Every row comes from one small tree of marks. Brackets hold a mark, then the marks that hang from it, in the order of their numbers. Every link used is in the known rows. Which tree was each row made from?
Known rows:
[k_470 k_428]: [ -1  30  -2   8  10 -11  18  -5   8  18  15  -5 -11 -22  -3  -9  13   9
   5   3  11  14   2   5 -13  20  -4]
[k_655 [k_100 [k_306 k_327 k_852]]]: [  4  29 -11 -16  -4 -21  14  15   5 -11   9 -10  16  14  12   2   8 -18
  25  13   5 -14 -27 -21  16   2   6]
[k_733 [k_676 k_74 [k_107 k_655] k_149]]: [ 11  29  15  -6   7 -10   0   2  -6  -3   6  18   2 -30  10 -12  26   1
  28 -43   8   0   0 -26  -2   4 -12]
[k_107 [k_655 [k_100 [k_306 k_327 k_852]]]]: [  9  26  -5 -11  -1 -26   3   7   8 -10  14 -19  15  10   7   7   5 -32
  35  -2   5 -15 -32 -22  21   2  15]
[k_655 [k_100 [k_306 k_327 [k_852 k_736]]]]: [ 11  19 -12  -5  -6 -14   9  23  -1 -16   3 -15  14  26  13   2  15 -18
  28  18   3   6 -23 -13  12   4  -8]
[k_401 [k_470 k_327 k_428]]: [  5  30  -2  17   5 -17  15 -25   6  21   5  -5 -13  -4  -2  -2  -9   8
  -6   0   5   6  -4  -4  -1  26 -14]
[k_107 [k_655 [k_100 [k_306 [k_327 k_470] k_852]]]]: [ 10  23  -4  -5   6 -21   9   2   0  -5  17 -23  11  15  15   0  -5 -21
  34   3  11 -17 -23 -19  23   6  20]
[k_470 [k_327 [k_306 k_100 [k_852 k_736]]] k_428]: [  8  11  -8  14 -16  -3  -2   1   6   1 -11  -2 -15  17   0   2   0   7
 -14  25   2  42   6 -11   5  -6 -26]
[k_100 k_306]: [  6  22  -4  -2  12 -17  22   0   1  13  24 -11  -3 -15   9 -26  13  -7
  25  -2   8  -5 -21  10  -4  20  -5]
[k_676 k_107 k_733]: [  0  19   0   0   3 -21   9   1  -2  17   0   6   1 -21   6 -22  30  -4
  22 -25  12   8  -6 -18   1  15  -5]
[k_74 [k_676 k_149]]: [  7  24   7  -2  18 -11   9   7 -18   8  13  -6  11 -13  12 -22  24   1
  24  -4  23   4   0   0 -16  37  -5]
[k_74 [k_676 [k_107 k_655] k_149]]: [ 15  25  22   0  21 -15  -7   0 -13   6   8  -1  14 -19   7 -12  28 -16
  29 -28  19   2  -6 -16  -2  28  -1]
[k_470 k_327]: [  3  22  -2   3   4 -20  10   0  -3  17  17 -11 -12 -21  -4  -5  10 -10
  10 -10   2   2  -2   2  -3  28 -12]
[k_655 k_100]: [  2  36  -8  -4  17 -15  20  10   7   2  12  -8   5 -22   7 -14  24  -9
  36  -6  14  10  -2  -6   1  15   2]
[k_100 [k_306 [k_327 k_470]]]: [  7  22   0  -1   7 -17  22   1 -14   6  33 -17  -8   1  14 -12  -1  -7
  20   4   7 -20 -14   8   1  20  -3]
[k_470 k_327 k_401]: [  0  21   3   2   2 -21   5 -11  -1   8  10 -10 -12 -16   0  -1   3  -5
  -8 -11   2  -2  13   4   0  24 -19]
[k_327 k_470]: [  0  26  -5   4  21 -12  21   0 -11  20  24  -9 -10 -22  11 -26  13  10
  22   0  14   7   6   9 -10  28   5]
[k_655 [k_100 [k_306 k_327]]]: [  9  33  -2 -10   5 -21  21  11   3 -11  23 -15   4   0  11   0   9 -25
  36  -1   6 -18 -20  -7  11   7  -5]
[k_852 [k_306 k_100 [k_327 k_470]] k_736]: [  7  12  -1   8   3 -15  20   8 -21 -16   3 -13 -10  22   8 -12  17 -10
  15  18  13  32   1   8  -1  17 -14]
[k_428 [k_470 k_401]]: [  2  30   4  -5  14 -18   9 -20   1  11   0  -8  -4 -20   9 -19   8  11
  -7   2  18   4  19  -5  -9  24  -5]
[k_428 [k_470 k_327 k_401]]: [  5  26   8   1   4 -20   2 -22   0  12  -3 -16 -11 -14   4  -4  -4   4
 -20  -4  11  -3  21  -8  -2  27 -19]
[k_327 k_306 [k_470 k_428]]: [ 11  29   5  15  18   2  24 -13   0  23  22  -5 -22 -16   8 -25  -5  21
  10  10  20  12  19  15 -10   6  -9]
[k_74 k_676]: [  2  34  -1   1  26 -14  19  -2 -15  21  24 -13  10 -13   4 -19  19   1
  22   0  25   1  -8   8 -10  32   4]
[k_470 k_327 k_401 k_428]: [ -1  24   7  14   0 -16   8 -21   9  11   6  -9 -19 -12  -8  12  -6   3
 -24  -5   4   0  18   2  -2  19 -24]
[k_306 k_100 k_852]: [-11  23 -24 -10  -4 -21   8   7   3   2  -1   6   6  -5   9 -13  19   4
   5  18   8  26 -16 -20   0  10  14]
[k_852 [k_306 k_327] k_736]: [ 12  15   4   2   1 -15  17  15 -15  -6   6 -12  -5   8  -4 -12  25 -17
  20   5   6  22  -2  18  -7  22 -21]
[k_327 k_306]: [ 10  27  -1  -2  13  -7  18   1  -2  17  21  -2 -10 -27   7 -31  14   2
  28  -2  12  12   5  13  -9   8  -9]
[k_676 k_74 [k_107 k_655] k_733]: [  6  15   5  -3   5 -18  -4  -2   0  18   8  15   0 -25   3 -27  29 -12
  30 -52  10   6  -8 -29   8  14   2]
[k_470 [k_327 [k_306 [k_852 k_736]]] k_401 k_428]: [ 10  10   3  19 -12  -2  -3 -11   6   7 -11  -7 -16  13  -3   3  -9  12
 -26  17   1  27  27   6   1   0 -35]
[k_100 [k_306 [k_327 k_470] [k_852 k_736]]]: [  8  10 -10   3  -5 -13  12  12 -19   3  16 -17   0  28  16 -10   3   2
  15  21   2   4 -16   2   3  17  -4]

Write each row's tree:
[  1  39   0  -8  12  -6  20   2  -6   7   9  22   3 -24   7 -13  21  15
  19 -26   9   2  -4 -18  -2  -3 -11]  [k_733 [k_676 k_74 k_107]]
[ -8  28   0   7  -3 -18  10 -17  -6 -11  12  -2 -21   7   9  12  -9   9
 -22  15  13   6  17 -11   3   9  -5]  [k_306 k_100 [k_327 [k_470 k_401 k_428]]]
[-15  24  -9   0 -13 -18   4 -14  -2 -10   0   2 -11  20   9  13 -13  17
 -33  30  11  12  11 -23   8   3   7]  [k_306 k_100 [k_327 [k_470 k_401 k_428]] k_852]
[  1  26   5  14   9  -2  18 -24   3   2   7   1 -24  -6  13 -17 -10  21
 -13  15  20  18  29   2  -2  -5 -13]  [k_327 [k_306 k_100] [k_470 k_401 k_428]]
[ -3  13 -20   2  -9 -17   2  13 -23 -10   5  -6  -2  25  12  -1  14   5
   4  29   6  31  -3 -16   4  12   5]  [k_306 k_100 [k_327 k_470] [k_852 k_736]]
[ -4  20 -11  -2   2  -9  10 -12  -4  -1  -1   4  -7   2  21 -28  -5  20
  -9  22  17  21  17  -9   6  -4   3]  [k_327 [k_306 k_100 k_852] [k_470 k_401]]
[  5  27  -1  13  10  -2  22 -13   2   9  14   0 -22  -9  12 -22  -3  18
   4  17  21  23  14   1  -4  -3  -5]  [k_327 [k_306 k_100] [k_470 k_428]]
[  6  21   8 -16   3  -8   1  19  -3   0   6  36   3 -25  13 -27  33   0
  16 -28   4   9   8 -27  -9  19 -17]  [k_676 k_74 k_107 k_149]
[  9  10  -9  -4 -12 -18   6  16 -11  -2  12 -13   4  22   8  -3  12  -8
  15  19  -4   8 -25   0   2  11 -10]  [k_100 [k_306 k_327 [k_852 k_736]]]
[ -1  17  -7  -5 -15 -16  -2 -11   4  -3  -7   4  -8   3   8  -6  -8   1
 -19  13   3  16  11 -16  12  -6 -16]  [k_470 [k_327 [k_306 k_100 k_852]] k_401]
[ 11   7  14  -3  -4 -16 -14   8  -4   5  -2  21   1 -24  10 -29  35 -12
  30 -56   9   8   2 -36   2  19  -8]  [k_676 k_74 [k_107 k_655] k_149 k_733]
[ 14  15  -7   7   9 -16   5  10   8  -4   2 -24  16  11   8 -12  21 -20
  43   2   5  17 -25  -7  13   9   3]  [k_107 [k_655 [k_100 [k_306 [k_852 k_736]]]]]
[  5   7  -4   5  -8 -14   7   0 -18  -6   9 -16  -1  30  17  -7  -4   5
  -5  20   2  -1  -1   4   5  13 -12]  [k_100 [k_306 [k_327 [k_470 k_401]] [k_852 k_736]]]
[  4  24 -18  -2 -12 -17   6 -16   1   8  -9   8  -1  10  13 -17 -10   6
  -1  18   7  20  -9 -22  13   2  -4]  [k_401 [k_470 [k_327 [k_306 k_100 k_852]]]]
[ 10  31  -1  -2  12 -17  26   6  -5  -7  27 -19   0   7  18  -6   0 -15
  35   2  13 -21 -11  -5  11  11   1]  [k_655 [k_100 [k_306 [k_327 k_470]]]]
[  0  24  -3 -10  -4 -26  19   6  -5 -14   4  -4  -5   3   2  -7  18 -21
  11  10  11  16 -13  -3   2  10  -5]  [k_852 [k_306 k_100 k_327]]
[  9  21   5  -5  -5 -11  -3 -21   5  13 -14  -6  -6  -2   8 -12 -15  12
 -25  12  12   3  23 -12   5   6 -18]  [k_428 [k_470 [k_327 [k_306 k_852]] k_401]]
[  5  12 -16   8   1  -3   9   6 -15   4   2  -1  -6  11  19 -32  12  18
  13  29  13  43   7  -2  -2   0  -4]  [k_327 [k_306 k_100 [k_852 k_736]] k_470]
[  9   8 -12   7 -14 -11  -4   9  -5  -1  -7  -3  -6  12   5  -8   9  -1
   2  17   0  39   1  -9   7   0 -22]  [k_470 [k_327 [k_306 k_100 [k_852 k_736]]]]
[  7  24  -9  -5   9 -21  10   3  15   2   8 -20  17  -3  10 -12  10 -21
  39  -3  10  -2 -30 -15  16   7  17]  [k_107 [k_655 [k_100 [k_306 k_852]]]]
[ 17  26  14   3   6 -11   3 -26   2  13  -1 -10 -16 -15   8 -15 -11   6
 -14  -1  13  -2  32  -1   1  12 -29]  [k_428 [k_470 [k_327 k_306] k_401]]
[  3  26   0  -7   6  -6  15   7 -11  -2  10  13  -2 -23  14 -22  21  19
  22 -20  12   3   7 -10 -14  13 -16]  [k_733 [k_676 k_74 k_149]]
[  7  13 -18   0  -6  -7   3  11  -4  -2  -4   3   0   7  12 -24  21   7
  14  25   8  47  -1  -5  -1  -4  -8]  [k_327 [k_306 k_100 [k_852 k_736]]]
[ 13  14  20   5  10 -19 -10  -2 -15  10  -4  -5  13 -12   7 -19  31 -16
  34 -40  24   2  -7 -25   2  27  -1]  [k_74 [k_676 [k_107 k_655] k_149 k_733]]
[ 12  13   3  10   8 -10  24   9 -23  -3  12 -17 -11  14   4 -16  16  -7
  20  10  12  19   7  20  -7  25 -17]  [k_852 [k_306 [k_327 k_470]] k_736]
[ -5  14 -15  11 -15 -13   4   6 -12  -8   0  -3  -8  31   7  10   5  16
 -13  35   8  33   2 -16   2   7   0]  [k_306 k_100 [k_327 [k_470 k_428]] [k_852 k_736]]
[ 10  24  14  13   1  -5   8 -23  11  12   7  -6 -25 -11  -5   0 -15   5
 -18  -3   7   2  28   9   1   4 -34]  [k_470 [k_327 k_306] k_401 k_428]
[  8  25   7   6  18  -4  19 -15 -10  13  19  -4 -17 -18  17 -33  -2  15
   9   2  18   3  28  18  -4  10 -11]  [k_327 k_306 [k_470 k_401]]
[ 14   9  -6   9  -7  -6   0   8  -7  12   0  -7  -8   3   2 -13   8   2
   8  10  -1  27   7   4   0   9 -25]  [k_470 [k_327 [k_306 [k_852 k_736]]]]
